Every row comes from one small tree of marks. The marks that hang from a mark follow it in brackets, in alphabetical order. Every link used is in the known rows. Which tree was each row made from?
In the rows, 128 means zero.
Known rows:
Z(B): 122,198,107,134,132,89,129,130,117,138,131,131,135,125,134,120,111,96,124,130,121,139,91
A(V(P(B))): 120,201,102,126,136,128,133,122,135,139,96,131,123,125,121,94,105,95,126,128,155,120,94
P(B(G Z) D V(A)): 139,48,154,128,151,162,131,111,122,123,176,124,135,138,95,105,122,156,116,126,102,132,168
B(Z): 131,195,139,139,131,117,114,126,133,137,152,119,135,122,121,117,131,129,129,128,135,144,157
P(D(A)): 129,130,153,145,134,98,121,127,126,147,186,126,125,135,127,121,107,150,124,132,114,130,113
H(P(V)): 117,196,118,136,122,123,121,104,164,141,87,130,135,126,146,125,120,145,129,130,122,111,122
P(B D(A) V): 130,42,142,136,149,135,136,102,119,144,181,132,123,139,120,95,97,181,114,129,112,129,110
G(B): 122,201,124,127,129,88,129,132,115,150,134,130,143,133,150,114,109,109,130,131,147,115,74
S(B(A(V(P(D))) G)): 129,176,112,121,161,107,138,149,116,93,122,127,114,128,127,139,117,105,137,130,130,127,138
S(B(P(V) Z)): 129,129,133,134,148,125,128,129,118,88,97,124,137,122,139,127,135,148,136,128,132,157,147
Z(B(A(V) P(D))): 128,146,101,123,127,120,134,135,113,123,99,132,113,111,148,148,129,119,139,128,136,128,103
S(B(A Z)): 141,182,131,130,160,93,130,147,111,94,137,119,120,113,137,132,124,130,137,128,140,134,158
D(P(B(Z))): 123,86,127,125,109,108,133,116,135,135,107,123,140,126,116,94,121,121,117,126,122,126,134
P(B(A(V) G Z) D): 137,117,124,122,147,146,133,131,117,126,175,122,109,127,91,111,129,136,128,125,128,131,173
B(G): 116,196,137,129,134,96,116,126,137,141,149,126,137,145,106,139,125,94,130,130,116,145,136
H(P(B(A G) D V)): 124,113,111,126,130,132,135,111,147,129,110,130,120,132,122,122,123,151,128,127,107,103,141
Z(B(A(V(P)) G S)): 128,169,91,114,122,150,134,148,135,119,111,137,111,121,127,160,141,75,126,129,127,123,131
G(B(P)): 119,166,125,122,114,92,129,132,115,139,94,130,145,131,155,131,123,107,137,129,149,121,69
A(V(P)): 119,227,107,131,131,130,124,123,143,140,98,129,125,123,134,112,111,100,131,130,154,123,102
V(P(B(S Z) D)): 128,72,114,144,117,140,136,138,127,123,129,128,132,128,112,87,130,122,117,126,123,132,126
G(B(Z)): 130,199,127,126,126,110,126,134,116,142,144,123,143,126,142,113,122,118,127,129,146,120,110
H(P(B(S) V)): 120,133,115,135,121,147,130,113,163,133,90,137,131,128,128,107,129,141,119,128,125,111,120
G(B(P(D(A) V) S)): 126,56,138,129,110,154,131,131,126,133,126,139,137,134,159,140,137,157,126,130,134,122,88

Which tree is each row?
126,146,132,122,120,117,131,134,116,141,118,132,133,131,152,130,119,129,133,130,145,113,72  G(B(P(D(A(V)))))
135,64,110,136,119,139,138,141,124,119,126,127,119,120,121,104,133,126,123,125,130,119,137  V(P(B(A S Z) D))
128,183,116,109,121,114,132,135,117,135,84,130,122,117,166,150,126,114,144,128,171,102,84  G(B(A(V) P))
126,103,147,129,100,169,111,144,151,111,115,127,136,135,100,165,185,109,130,125,120,164,190  B(G P S Z)
132,49,150,137,157,134,134,106,117,135,161,132,134,133,122,90,99,165,119,129,119,121,110  P(B D V(A))
129,149,109,120,124,124,129,148,128,123,139,135,118,126,124,164,143,86,126,129,116,133,136  Z(B(A G S))
135,120,150,136,117,149,117,128,133,125,132,121,123,121,124,137,144,154,132,127,131,142,155  B(P(D(A(V))) Z)
134,66,142,130,125,126,136,145,131,118,122,131,135,137,103,114,124,82,114,128,110,107,114  V(A P(B(G S) D))
121,121,148,125,119,128,119,129,136,129,129,128,124,144,109,159,138,119,133,129,112,143,134  B(G P(D(A(V))))
134,58,136,120,121,166,120,118,129,110,124,119,118,125,126,177,163,166,143,124,115,144,203  B(A G P(D V) Z)
118,103,125,129,121,123,132,119,112,137,110,133,145,134,161,124,122,152,136,129,138,126,76  G(B(P(D V)))
124,92,118,132,122,123,132,118,116,128,117,134,130,127,145,139,121,141,126,129,108,141,95  Z(B(P(D(A) V)))
128,71,144,117,108,89,136,116,138,145,120,127,129,133,121,114,103,116,109,129,113,106,105  D(A P(B))
140,167,132,116,127,191,114,146,153,118,156,127,105,118,107,169,169,119,131,126,144,134,215  B(A(V) G S Z)
123,60,133,120,124,138,123,114,127,120,113,127,118,133,136,179,146,155,147,127,116,137,157  B(A G P(D V))
130,92,133,134,104,152,127,148,121,124,127,131,143,126,144,127,155,140,129,127,140,134,117  G(B(P(D) S Z))
138,181,135,116,131,121,116,134,132,126,155,116,117,124,112,164,146,114,135,126,126,131,200  B(A G Z)
141,48,153,137,153,157,132,109,118,127,170,125,133,126,115,89,113,174,117,127,118,126,147  P(B(Z) D V(A))
